Each row was made from one walk, in order. Every step used is in the known rows, and no mark comes twice. Write each row's walk.
Known rows
govik, kasa, dezezon, figun, bisak: [ 2.06 -4.53  2.17 -4.69  1.50 -0.19  5.28 -1.51  3.34 -0.65  6.22 -7.35
 -2.43  2.36 -3.65  1.35 -4.70]
vivem, bisak, kasa, dezezon: [ 4.34 -2.05  4.30  0.26 -1.48 -0.97  3.77 -2.53  0.87 -0.21  1.49  2.99
 -2.49  7.25  3.48  3.66 -0.80]
dezezon, figun, govik, bisak, kasa: [ 6.00 -4.26  1.26 -1.02  4.68 -8.19 -3.61 -1.15  0.89  0.53 -0.06 -5.36
 -0.65  1.67 -2.46  1.46 -2.83]
dezezon, kasa: [-1.05 -3.09  3.50 -0.50  2.35 -1.27  1.37  0.07 -3.28 -0.41  0.72 -6.85
 -0.28  1.43 -2.38 -0.33 -1.37]
bisak, govik, kasa, dezezon, figun: [ 3.99 -1.69  4.67 -1.44  5.67 -4.28  4.03 -3.38  0.45 -1.38  1.82 -7.72
 -2.58  4.03 -2.47  0.52  0.69]
vivem, bisak, kasa, govik: [ 5.03 -0.19  3.72  1.20 -1.08 -1.61  3.51 -2.90  0.44 -0.98  0.62  1.10
 -0.65  4.10  3.35  3.74 -4.80]
dezezon, figun, bisak, vivem: [-5.22 -6.82  3.81 -2.01  0.44  1.90  2.99 -4.37  6.35  2.43  5.06 -3.65
 -0.12  2.09 -1.66 -0.38  4.60]
govik, bisak, vivem: [-2.99 -4.71  1.25  0.19  1.51  0.12 -1.03 -2.83  2.83  2.26 -1.92 -2.88
 -1.27  1.63 -3.15 -0.74  6.66]
figun, bisak: [-0.12 -4.58 -0.66 -3.28 -2.31  2.56  2.30  0.43  4.16  0.78  5.10 -1.54
 -0.78 -0.38 -2.05  1.13 -4.96]
vivem, bisak, govik, kasa: [ 6.13 -6.25  0.51  1.80 -1.60 -4.41  2.56 -0.81 -2.70 -0.81  1.47 -2.72
 -5.15  2.97 -4.70 -0.47 -5.18]
vivem, bisak, govik: [ 3.58 -6.64  1.13  1.25 -4.28 -0.30  2.40 -2.29  0.79  0.34  1.83  4.24
 -1.92  2.62  2.09  0.30 -3.21]
figun, govik: [ 3.88 -5.33 -1.78 -0.10  0.84 -3.23 -1.76 -2.62  2.82  0.59 -0.97  3.05
 -1.55  2.27  0.28  3.95  0.73]
vivem, bisak, kasa: [ 3.06 -2.68  2.58  0.56 -3.72 -3.39  1.27 -0.52 -2.57 -0.44  3.51  1.53
 -0.33  3.55  2.95  0.35 -5.60]
figun, govik, bisak, vivem: [-1.05 -7.36  0.35  0.16  1.95 -1.43 -1.84 -4.15  4.16  2.54 -2.37 -1.40
 -1.96  2.75 -3.06  1.17  7.11]
govik, kasa, dezezon: [ 4.61 -1.38  2.22  0.47  2.06 -1.45  3.54 -1.53  0.36 -0.61 -0.76 -2.15
 -4.95  5.61 -2.86  2.91  1.00]
vivem, bisak: [ 1.40 -1.73 -0.64 -0.68 -7.22  1.19  4.43 -0.37 -5.50 -2.49  2.06  3.25
 -1.65  3.01  3.32 -0.39 -5.55]
govik, kasa, bisak: [ 1.51 -2.55 -1.53 -3.12  3.53 -0.02  5.65  0.71  2.26 -1.29  1.34 -6.86
  2.94  0.38 -6.97  0.38 -3.88]

Which walk is each row?
[ 6.23 -4.88 -0.33 -0.26  3.97 -7.80  0.49 -1.80 -1.86 -1.40  0.68 -6.98
 -4.26  2.65 -6.08  1.22 -2.66]	dezezon, figun, govik, kasa
[-3.26 -7.50  4.59 -1.78  1.29  0.95  4.25 -4.76  6.16  2.14  4.78 -4.94
 -2.13  4.13 -3.25  0.59  4.59]	govik, kasa, dezezon, figun, bisak, vivem
[-1.85 -3.54  1.20 -4.14  4.26  2.03  6.06  0.14  2.23 -0.85  1.66 -7.70
  5.44  0.70 -4.34  0.60 -2.81]	dezezon, kasa, bisak
[ 5.44 -5.46  0.79  2.08  2.01 -4.88  0.44 -0.60  0.04  0.46  0.55 -4.35
 -4.23  1.52 -6.31 -0.25 -2.49]	bisak, govik, kasa
[ 6.01 -5.71  2.10 -1.70  2.20 -5.54  1.75 -5.05  1.76 -0.95  1.54 -0.03
 -2.12  6.04  2.14  4.47 -0.42]	vivem, bisak, kasa, dezezon, figun, govik
[-4.08 -5.95  2.04 -0.85  2.52  1.47  4.41 -3.35  5.74  1.78  1.30 -4.01
  1.99  2.74 -4.91 -0.02  5.52]	govik, kasa, bisak, vivem
[ 4.37  0.74  4.19  1.51  2.42 -2.15  1.35 -2.76  3.19  0.25 -0.38 -0.45
  0.16  2.65  1.71  3.88 -2.11]	bisak, kasa, govik
[ 6.41 -4.63  2.78  1.06 -0.01 -1.60  4.79 -2.66  0.70 -0.43  0.18 -0.07
 -5.86  6.89 -1.86  3.11 -0.56]	vivem, bisak, govik, kasa, dezezon
[ 5.32 -7.68  0.49  0.59  0.82 -3.69  1.51 -0.42  1.98  0.96  2.94 -5.10
 -4.62  1.32 -7.23  0.33 -4.93]	figun, bisak, govik, kasa
[ 6.37 -3.41  2.80 -0.39  3.44 -3.52 -0.02 -2.55  3.55  0.84 -1.43 -0.22
 -3.08  6.09 -0.26  4.92  1.30]	figun, govik, bisak, kasa, dezezon
[ 3.17 -8.17  3.26 -1.79  1.48 -0.25  2.90 -3.39  7.74  1.88  4.71 -1.86
 -1.47  1.89 -1.37  1.67 -1.82]	kasa, dezezon, figun, bisak, govik
[ 3.24 -4.82 -1.52 -4.00  5.36 -2.56  5.42 -1.12  3.20 -1.55  1.56 -7.73
  2.64  1.41 -6.96  1.72 -3.58]	dezezon, figun, govik, kasa, bisak
[ 5.07 -1.55  3.43 -0.32  3.14 -2.49  0.55 -1.68  2.59  0.66 -1.09 -1.31
 -2.55  5.27 -0.36  3.52  0.99]	govik, bisak, kasa, dezezon
[ 5.86 -5.60  2.79  0.14  1.68 -1.14  4.01 -2.41  4.02  0.68  1.18 -1.65
 -5.55  5.78 -3.65  3.61 -0.23]	figun, bisak, govik, kasa, dezezon
[ 1.33  0.94  4.26 -2.48  4.68 -1.82  3.87 -3.06  0.44 -1.67  1.60 -5.58
 -0.52  3.30  0.53  0.59  1.91]	kasa, dezezon, figun
[ 4.76 -4.66  1.23 -1.83  4.18 -4.46  0.83 -4.78  3.14 -0.51  0.18 -0.88
 -1.83  4.55  0.68  4.35  2.08]	kasa, dezezon, figun, govik
